(in the rows, 128 means zero)
Known rows, with every step that occurs:
H > V > Y > K > L > X: [119  87 153 113  37  93 148 106  81 142 120 137 111 140 125 192  99 172
 133 128 121 149 122 138 144 120 182 134 207 108 136 106 151 140 102  99
 151 163 138  71 111 148  93 106 213 140 136 163 103  84 109 130 132 162
 175 140 131 125 206 171 157 102  60  84 138 119 101 103  93  84 145 203
 190 107 168 129 151  85  97 112  97  97 163 137 130 151 118]
H > X: [152 129 131 124 105  93 100 120 146 126 145 111 126 117 103 130 132 149
 122 133 133 115 127 131 145 130 105 116 128 103 108 143 130 137 136 112
 139 139 108 113 120 126 124 122 143 137 126 149 143 145 131 123 123 148
 151 133 149 111 148 138 141 117 119 125 115 138 130 130 127 124 106 117
 114 126 159 128 119  83 136 126 106 123 131 127  95 160 124]
Y > K: [133  99 138 128 121 134 136 148  89 122 129 101 129 141 149 139 124 142
 122 125 135 129 111 149 142 134 137 115 120 132 138 117 109 114 161 164
 155 138 133 141 123 132 121 110 162 124 113 126 136 116 120 126 145 153
 104 134 126  82 130 136 133 138 111 108 134 113  98 137 109 114 134 149
 159 142 114 135 144  92 118 132 115 111 153 123 129 132 134]
V > Y > K > M > X: [121  72 129 119  76  81 188 144  90 146 132 101 120 113 144 148 128 125
 117 120 124 191 105 111 134 100 154 112 190 126 103 115 102 138 160 178
 180 161 127 123 120 143 106 141 172 123 110 132 121  87 108 145 109 144
 125 149 114  99 143 121 129 143  91  65 126 126  71 126 156 114 149 212
 189 122 155 130 136  76 105 160  66 100 140 120 129 148 119]
K > M > X > H > V > L: [174  71 127 129  46  73 149  89 103 145  98 137 151  39  95 110  79 128
 117  97 128 220 122 119  73 114 119 152 147  93 105 110 118 162  92 105
 174 165  94 113 134 162 107 174 136 179 136 141  88 103 129 133  50 140
 108 135 109 213 112 125 120 151  82  68  87 147  93 123 177 115 158 207
 151  97 160 131 100 154  90 146 111 119 156 117  95 147 108]
H > V > Y > K: [125  92 153 106  87 134 158 115 102 138 135 126 131 137 141 193 156 145
 125 134 108 158 115 136 129 123 158 116 201 118 133 120 141 135 105 123
 136 168 140 103 131 154  99 121 204 141 107 173  97  82 119 130 147 159
 146 122 112 122 195 142 152 130  74  69 153 120  78 126 101  95 142 201
 186 122 140 148 157  90 124 154 112  90 167 132 121 143 120]
V > L: [126 100 138 132 101 159 121 106 123 119 135 125 140 128 110 130  94 140
 135 137 115 145 141 125 102 128 118 148  98 123 119 108 123 142 110 141
 101 122 112 130 133 121 125 110 135 134 140 115 133 102  94 128 135 124
 148 152 154 166  90 125 131 134 103 117  86 175 120 137 121 133 134 174
 123 122 132 127 126 148 129 146 135 116 145 119 118 110 142]
H > X > E: [158 161 136 139  97  69 128  88 119 135 164 120 127 136  93 133 129 135
 147  92 109 113 118 131 134 128 101 140 123 110 102 137 121 151 136 145
 132 161 112 137 126 132 143 138 147 119 124 155 149 161 105 122 127 131
 157 146 141 162 141 147 108 137 107 104 106 150 122 133 126  99 134 136
  96  96 151 113 132 108 118 129 133 114 171 115  97 180 106]
V > Y: [101 118 133 138 126 140 155 118 124 140 143 136 109 130 141 153 148 125
 133 137 101 155 145 100 130 108 162 123 176 131 121 126 132 140 125 121
 125 154 139 119 135 138 115 133 152 122 112 147 129  94 106 124 144 131
 142 130 118 104 143 130 135 123 108 101 137 143 119 129 126 108 145 163
 132 123 136 119 143 118 145 142 112 108 112 129 146 139 123]
L > X > H: [129 136 123 192  81  78 108  90  85 135 119 128 102  88 139 113  92 123
 128 130 120 149 127 150 114 138 156 122 145  98 110 132 124 152 108  60
 191 135 129 121 134 143 126 144 163 138 132 158 135 145 152 119 101 138
 117 111 135 160 139 151 132 108 106 136 117 117 146 140 130  90 148 132
 113 134 128 130 110 129 121  80 118 125 113 135 134 169 106]
X > H > V > L > K: [143  64 152 167  68 124 109  63 115 117 106 167 160 107  96 151  80 174
 132 122 126 201 151 146  75 129 138 158 142  85 116 123 142 154  68  51
 131 157  96 128 139 151 105 132 147 199 122 158  94  93 117 127 105 178
 120 124 114 205 159 147 162 136  75  73 105 162  88 134 100 104 169 195
 129 110 128 113 134 150 100 138 154 100 162 150 123 137 127]
Y > K > L: [146  82 157 133  96 115 139 153  97 127 115 114 132 156 127 140  57 154
 138 119 130 132 127 136 146 126 130 154 112 138 157 104 120 118 163 164
 147 136 117  96 112 144  95  98 140 134 125 121 163 110  74 131 126 130
 135 149 126  82 141 172 138 120  84 112 140 105 103 123 107 125 126 160
 184 140 138 136 143 108 101 106  96 122 141 112 142 119 127]
H > V > M > X > E: [154 145 129 108 113  56 170  90 124 172  75 144 166  99  78 129 122 120
 154  95  99 171 105 136 100 111 150 153 158  75 115 123 144 155  70 117
 112 144 131 109 136 162 139 153 181 131 132 167  70 137 143 113  96 132
 134 162 108 227 182 102 118 144  67  69 115 129 136 113 168 114 164 167
 127  87 200 133 108 139 104 163 144 106 188 125 114 144 102]
X > H > V > M: [160 102 145 151  88 110 139 102 124 158  97 158 161  78 123 149 107 124
 145 133  96 187 140 126  77 130 135 142 173  71 145 112 142 142  76  49
 121 158 104 119 147 171 119 151 179 181 133 181  91 116 144  96 107 149
  88 138 113 170 168 130 131 120  77  93 148 124 117 113 132  99 178 167
 115 129 155 140 110 167 128 150 138 116 147 150 143 180  88]
H > V > M > X: [149 123 117  92 121  72 146 121 145 156  63 152 162  90  93 141 139 125
 141 127 124 163  98 136 109 120 153 137 178  61 126 120 144 129  70  96
 111 133 120  92 141 161 126 133 171 155 131 159  65 116 159 121  95 145
 130 148 112 188 184 101 132 131  69  96 120 118 144 102 172 124 148 166
 135 105 197 145 102 123 129 150 126 104 151 118 116 144 121]
Y > K > M > X > H: [162  71 136 146  62  70 161 148  69 147 108 102 142  83 146 103  94 122
 117 105 140 207 102 143 113 114 132 121 137  99 118 112  91 139 162 153
 203 153 116 133 120 153 112 152 155 155 107 136 123 127 130 140  80 143
  68 141 116 120 123 134 111 152  93  74 106 102  78 137 163 112 148 189
 182 141 145 147 119 115  90 133  73 122 125 117 116 151 112]
L > K: [119 104 133 150 122 107 113 121 159 119 110 170 155 151 103 133 110 159
 139 133 159 147 134 143 126 119 158 114 172 115 111 131 131 124 126  97
 145 131 134 138 121 126 127 131 118 142 112 119 103 130 122 146 121 160
 120 141 117 132 154 138 161 123 124 111 126 152 125 123 103 133 149 162
 125 114 130 106 138 111 110 123 134 126 131 158 130 114 143]
H > V > L > K > M: [154  59 146 109  50  90 130  92 150 134 116 188 174 120  77 154  86 186
 140 130 142 184 124 135  73 116 131 144 175 118 109 115 122 143  92  87
 136 148 109 122 119 118 116 130 135 172 143 113  79  95 118 138  89 170
 152 154 127 209 140 129 142 129  96  81 113 195  86  99 111 111 175 228
 146  96 132 119 127 123  84 148 134 117 205 174  91 129 161]
X > H > V: [155 109 145 155  87 125 133  87 105 141 113 140 140  87 125 143 132 129
 123 117 122 169 132 137 102 136 124 152 140  99 144 125 155 148  83  61
 145 163 108 118 136 155 118 158 154 180 115 175 106 111 142 117 107 159
 107 104 109 173 154 140 135 133  88  89 141 105 104 123 119 101 153 151
 131 125 134 138 134 159 117 133 133 120 146 143 130 160  93]
L > K > M > X > H > V > Y: [139  64 134 142  40  32 158  85 133 137  95 190 154  92 110 153 107 148
 132 107 145 235 115 124  86  85 159 117 235  89  95 123 125 164 110  78
 193 182 121 107 130 149 100 177 145 187 105 150  75 100 124 151  64 182
 100 143  86 175 181 131 152 131  83  44 126 146  89 103 148 102 171 235
 158  91 165 102 135 123  83 139  91 114 134 161 128 147 114]
M > K > L: [123  85 161 149  68 104 102  85 146 141  94 147 111 168 131 113  71 145
 149 107 105 150 124 112 116 125 113 131 120 136 134 115 136 137 135 117
 145 155 120  86 117 135 113 121  92 138 144  99 154 134  64 141 117 127
 164 158 115 143 146 160 116 146  83 122 126 115 153 119 128 131 105 150
 176 120 155 113 149 118 111 122  75 143 134 130 131 136 138]
L > K > M > X > H: [150  77 119 153  65  20 145 115 132 130  96 175 159 101 114 106  86 139
 127 105 156 209 116 140  96  98 133 113 187 101  89 125 102 150 137  98
 198 147 112 135 123 139 121 168 103 168 114 112  99 138 132 143  52 161
  78 147 103 176 140 141 143 137 110  76 112 143  99 122 168 122 158 188
 134 100 151  99 120 122  83 116  95 135 118 152 120 131 124]

Rows:
[116  97 149 156  47  66  87  76 128 140  90 161  97 153 134 123  66 157
 148 112 109 144 116 131 126 121 139 116 145 122 113 120 122 147 126  93
 182 140 134  84 104 133 124 121 114 124 155 107 154 146  83 138  99 134
 166 147 137 152 157 160 120 120  69 139 117 122 158 112 138 113 107 147
 176 121 174 102 138 101 102  83  66 149 127 137 108 141 142] -> M > K > L > X
[151 108 116  94  93  50 163 134 127 140 102 134 132  95 106 106 115 123
 117 108 151 171 102 121 109 101 113 118 154 115 110 127 107 145 134 152
 166 133 123 119 113 128 123 156 118 135 137 106 114 138 145 139  63 126
 119 143 113 164 108 110 116 143 120 101 108 120 121 118 192 134 138 163
 150 110 158 126 107 113 103 140  86 135 129 125 104 129 122] -> K > M > X
[130  68 135 147  64  89 193 133  73 154 132 103 118  95 165 145 110 114
 125 112 107 220 120 115 122 101 162 116 192 114 108 113  96 154 150 151
 194 178 128 125 134 157 100 171 178 146 101 160 113  92 100 144  91 145
  91 142 102  92 143 135 132 143  81  54 125 110  62 137 163 102 160 217
 180 134 148 127 137 100 110 143  73 105 117 118 133 160  92] -> V > Y > K > M > X > H
[142 106 137 112  73 116  94  77 109 121 108 137 130  98  91 159  98 169
 124 137 118 138 117 167 104 140 158 137 146  93 113 125 145 158  72  85
 131 137 127 107 125 136 121 119 170 148 158 138  93 104 137 131 111 154
 178 129 164 212 136 128 136 116  92 114  89 173 121 123 118 104 150 176
 143 104 151 135 115 120 105 121 136 104 179 135  86 136 148] -> H > V > L > X
[167 101 153 159  37  48 143  97 116 163  74 166 136 104  98 150  33 159
 149 135 108 168 146 131  96 115 150 162 199  66 153 105 143 146  84  35
 150 147 111  73 132 163 101 128 182 174 160 164 106 124 112  98  74 140
 138 145 129 177 179 178 148  87  55 113 129 120 142 102 135  88 165 154
 126 120 184 123 108 150 104  99 120 122 131 152 152 178  95] -> K > L > X > H > V > M
[177  52 139 121  43  81 157 111  69 139 109 111 148  63  99 128  82 141
 118 106 130 229 100 145  86 123 132 145 130  95 115 104 109 143 120 136
 178 170 106 124 125 163  99 138 166 171 126 154 103  87 118 139  70 161
  95 140 112 169 122 131 131 159  68  54  90 121  64 130 155 111 164 238
 191 118 151 146 122 116  86 155  93 103 186 116 102 145 123] -> Y > K > M > X > H > V > L
[168  99 123 117  54  47 162 107 106 150  92 142 136  52 105 118 122 119
 118  98 146 206 100 124  86 114 113 138 156  91 117 122 133 152 106  96
 173 164 111 110 126 171 113 179 135 180 128 157 100 118 148 135  46 146
  93 130  97 198 145 123 114 146 100  77 116 105 100 118 181 114 165 185
 162 100 160 123  93 145  89 136  96 136 147 138 109 158 106] -> K > M > X > H > V
[109  93 144 140 108 154 158 131  95 127 153 102 115 146 163 170 134 129
 129 135 112 158 123 122 152 114 176 101 179 131 119 109 119 133 152 146
 138 153 142 125 130 140 108 118 184 120 102 148 134  86  91 133 160 140
 130 139 118  63 156 137 141 133  95  81 150 129  84 130 111 111 137 192
 172 142 133 133 153  85 138 149  95  94 132 122 144 139 122] -> V > Y > K
[141 135 128 158  73  75 102  87  88 132  98 149 111  74 124 142 116 136
 123 126 128 150 124 169 113 134 167 131 162  88 130 137 143 152  84  37
 174 151 129 118 133 149 124 157 180 166 132 171  99 142 177 117  99 154
 125 113 143 195 170 148 137 110  85 119 117 108 121 129 121  85 141 154
 124 119 148 135 120 129 112  84 132 114 131 157 113 178 106] -> L > X > H > V
[139 124 109 162 119  70 152 112 137 160  71 141 149  81 118  87 102 101
 138 123 100 200 127 119  90 111 155 140 162  51 112 109 117 144  91  93
 164 128 107 119 153 162 127 154 161 151 123 161 110 132 123 107  96 125
  71 155 113 159 150 110 136 134  71  99 104 119 143 132 192 133 150 140
 115 130 185 137  95 160 128 143 118 120  92  99 134 151  79] -> V > M > X > H
[144  96 150 164  75 114 120  84 126 165  89 162 154  88 137 136 109 130
 152 129  75 206 127 124  65 130 137 132 173  77 136 109 138 154  85  50
 146 174 106 120 150 171 122 167 159 181 125 174  83 116 132 111 114 160
 105 144 105 182 180 120 114 139  59  86 133 119 131 112 147 107 170 177
 137 131 164 141 118 148 128 148 106 116 152 153 130 184  98] -> X > H > V > M > K
[142  77 139  90  53  81 171 124  94 151 112 123 131  97 119 177 154 133
 114 112 127 197  87 126 125 106 166 113 206 110 116 123 134 140 125 139
 157 176 142  97 117 159 103 147 194 144 110 165  79  85 134 142  99 163
 138 145 106 141 177 127 126 141  68  53 129 112  75 106 148 104 153 230
 201 112 164 141 140  78 100 156  80 102 173 126 107 141 113] -> H > V > Y > K > M > X
[152  98 151  98  50  59 197 103  77 164 134 136 142 110 109 169 137 123
 134  85 113 195  84 130 109 103 170 132 199 111 108 117 127 148 127 168
 150 189 138 117 117 163 115 158 204 137 105 160  87  98 114 143 104 151
 141 159 102 178 178 131 114 156  69  35 129 118  74 112 144  85 181 235
 186  85 159 138 151  98  83 164  96  91 208 120 102 156 110] -> H > V > Y > K > M > X > E
[136  88 152 149  86  85 126 109 163 167  86 168 148 160 123 121  51 151
 171 134  77 176 136  98  95 113 129 129 162 107 128  97 118 137 132 106
 127 144 113  90 128 144 106 118 118 133 160 120 132 142  65 114 113 123
 150 177 109 143 155 140 113 128  65 113 123 141 165  93 160 134 148 156
 150 127 187 117 133 137 126 141  79 141 128 136 154 143 124] -> V > M > K > L
[138  82 128 151  79  93 104  58 115 117  69 148 157  94  83 108  92 162
 123 101 149 214 120 157  85 109 154 148 131  57 103 121 138 164  48  62
 172 145  99 116 141 158 117 155 150 186 112 160  86 105 126 149  83 174
 103 125 104 221 167 125 158 153  59  73  77 139 103 145 140 126 134 201
 145 100 170 110 125 138  92 125 127 102 134 109  96 110 130] -> M > X > H > V > L > K
[152  81 159 179  50  71 129 122  59 134 106 121 108 130 140 129  36 155
 130 127 125 154 126 158 142 132 143 143 129 110 146 102 113 132 148 100
 197 145 119 105 110 150 100 114 160 142 129 144 154 125  99 121 109 140
 120 144 140 104 154 191 148 106  70 117 122  92  96 137 107 104 138 149
 169 139 139 128 132 104  91  75  98 122 120 128 142 153 106] -> Y > K > L > X > H
[152 142 151 149  63  48 153  80  95 149 122 151 104 149  86 130  45 157
 154  98 109 113 131 132 129 114 147 163 133 125 133 115 126 153 119 123
 144 139 135  97 107 134 130 127 136 113 157 125 149 167  84 120 114  99
 175 151 146 174 147 187 117 100 101 134 102 129 145 113 127 100 150 126
 130  86 152  91 134 141  83  87 125 132 146 131 122 151 124] -> K > L > X > E
[137  99 143 195  44  49 110  87 126 169  70 179 130 124 135 114  29 146
 167 136  78 192 146 122  81 118 146 129 175  74 118  89 117 150 118  59
 186 154 109  99 139 147 120 133 142 143 154 141 132 140  90 100  92 134
 131 170 120 161 168 153 118 116  51 112 110 142 173 114 166 102 152 158
 144 128 187 114 117 136 117 103  72 138 109 151 155 181 105] -> V > M > K > L > X > H
[165  74 158 161  32  52 139 122  87 160  91 141 144 112 118 149  34 165
 149 134 103 163 128 152 108 133 155 154 183  80 149  88 123 132 112  80
 164 153 115  87 119 176  98 105 211 159 139 167 109 112 107 103  93 157
 111 158 124 133 181 174 144  98  49  86 133 114 112 105 119  86 161 173
 165 133 173 143 125 111  95  85 104 106 154 139 145 184  95] -> Y > K > L > X > H > V > M
[149 124 160 156  70  60 155 111  63 146 128 123 108 157 118 127  43 156
 154  98 109 121 118 155 140 122 156 155 128 124 131 105 111 131 151 153
 176 147 138 110  99 143 112 100 180 109 137 130 156 146  76 124 135 119
 157 162 146 131 157 190 123 116  84 108 111 116 108 119 107  92 152 158
 157 116 148 110 149  97  76  89 102 109 166 123 132 149 126] -> Y > K > L > X > E
[121  85 162 186  41  86 153  98  69 136 132 123  93 137 156 169  56 152
 134 124 104 179 141 131 138 116 168 135 181 108 132 100 124 152 135  84
 184 166 127  94 132 153  88 125 198 146 116 168 153  93  69 127 129 146
 133 140 125  76 172 186 158 104  62  89 133 112  89 134 107  85 150 185
 171 136 151 124 153 105 111  90  87 103 108 128 158 162 103] -> V > Y > K > L > X > H
[146 113 124 134  75   4 156  97 138 144 108 178 165 135  77  93  91 136
 151  80 144 185  99 134 100  95 152 122 179 119  83 128  92 153 153 148
 178 153 129 140 111 131 140 171 108 133 116 102 106 164 118 154  71 137
 113 172  99 196 148 125 122 145 119  73  93 158 103 111 165 122 175 197
 127  71 152 100 130 114  72 124 110 129 163 142 106 135 139] -> L > K > M > X > E
[149  68 129 136  54  20 139  96 137 135  89 179 169  92  89 119 102 152
 127 100 161 215 105 136  81 100 135 128 201  88  93 127 119 151 114  68
 187 158 114 128 123 148 121 172 126 186 108 136  80 124 148 150  46 165
  94 143  98 197 173 128 141 139  90  67 122 131  93 105 150 117 163 220
 150  93 162 106 120 122  78 127 102 124 149 165 104 142 116] -> L > K > M > X > H > V
[134 113 134 182  73 110  94  80  84 125 119 126 110  80 106 121  55 146
 132 131 108 173 144 144  87 133 140 142 113  92 106 112 115 153  89  89
 159 136 102 134 147 139 119 124 161 147 143 150 130 119 118 118 105 135
 132 133 155 178  98 148 143 117  91 124  77 177 124 155 127 101 146 160
 115 122 136 131 113 141 119 103 128 109 128 124 119 157 126] -> V > L > X > H
[137 129 148 170  49  28 138  81 133 175  96 168 136 156 117 103  39 140
 184 106  64 164 132 120  87 115 153 133 188  98 113  98 102 159 135 115
 154 154 130 102 124 149 132 128 141 108 154 119 133 177  69 109 108 114
 160 204 137 190 156 150  93 124  65 114 100 161 168 102 174 106 168 161
 134 103 189 103 124 116  96 123  85 124 156 137 135 174 122] -> V > M > K > L > X > E
[135 109 133 132  70  73 209 118  71 163 145 110 113 117 130 136 112 112
 142  93 105 196 108 114 123  91 161 118 174 135 105 114  95 157 163 199
 166 180 142 129 113 158 118 159 179 109  98 148 120 112  88 148 114 136
 120 165 109 135 140 133 106 158  94  38 118 135  66 129 163 100 175 218
 175 100 145 129 144  95  90 156  81  95 152 112 127 143 103] -> V > Y > K > M > X > E
[164  59 168 151  40 104 178 105  75 152 144 133 125  85 152 168 114 127
 128 124 107 213 134 115 100 121 143 135 206 122 134 106 128 140 125  97
 164 204 118 116 134 168 100 163 188 178 107 178 100  74 113 121 102 171
 104 129 103 139 167 152 125 134  76  48 158 108  65 108 117  76 185 230
 171 125 122 144 148 114  99 149 100  95 158 159 136 185  92] -> X > H > V > Y > K > M
[135  64 151 154  59  89 158  92  74 142  85 118 129 103 123 150  93 143
 114  92 125 205 116 121 122 108 153 151 161  79 142 110 153 151  81  89
 176 171 105  75 135 188  88 141 182 174 102 189 115  75  95 135 102 151
 117 128  85 134 197 165 162 138  24  59 120  72  87 135 140 104 128 191
 194 120 181 124 146 123  94 130  90 101 125  90 133 131  98] -> M > X > H > V > Y > K > L
[134 160 119 145 128  66 155  89 101 141 108 117 123 118  95  90 126 110
 129  79 115 149 101 129 121 113 148 145 105 107  99 128 122 160 114 164
 148 139 127 135 126 136 143 159 137 105 114 141 133 162 123 140 105 109
 125 144 107 191 134 120 110 160 105 102  76 116 127 151 161 121 132 139
 129  91 167 115 129 142 105 138 129 116 148  79 105 122 121] -> M > X > E
[151  93 146 104 100 153 115  87 127 128 113 128 155 100  89 157 129 164
 128 132 119 153 126 142  95 129 125 165 119 113 123 115 153 140  72 108
  98 137 106 109 124 136 112 112 153 164 145 149  94  92 124 131 130 151
 167 129 136 200 128 120 131 135  90  94 114 156 100 125 105 123 140 181
 139 110 138 143 135 140 113 154 141 106 184 133  99 124 139] -> H > V > L
[119 103 121 147  96  99 156  72  96 148  94 126 124  69 125 133 147 114
 112 104 123 209 115 128 114 110 161 127 161  64 109 126 159 152  63  67
 160 160 104 100 148 172 110 166 178 172 103 194 107  94 131 136 100 150
 116 112  87 164 190 127 143 145  62  72 121  94 105 141 152 112 127 177
 150 108 179 129 130 142 124 143 118 106 118  97 118 140  96] -> M > X > H > V > Y
[144  96 145 155  25  45 155 107  62 142 129 136 106  70 150 180 105 137
 123 131 114 201 112 145 109 125 177 121 225  99 121 120 117 156 128  82
 204 181 145 106 130 159 106 155 216 157 124 174 100 106 154 121  88 169
 116 136 132 152 175 165 128 109  80  79 137 108  85 111 138  64 178 209
 169 126 137 134 131  87  90 105  89  96 157 164 135 203  97] -> L > X > H > V > Y > K > M
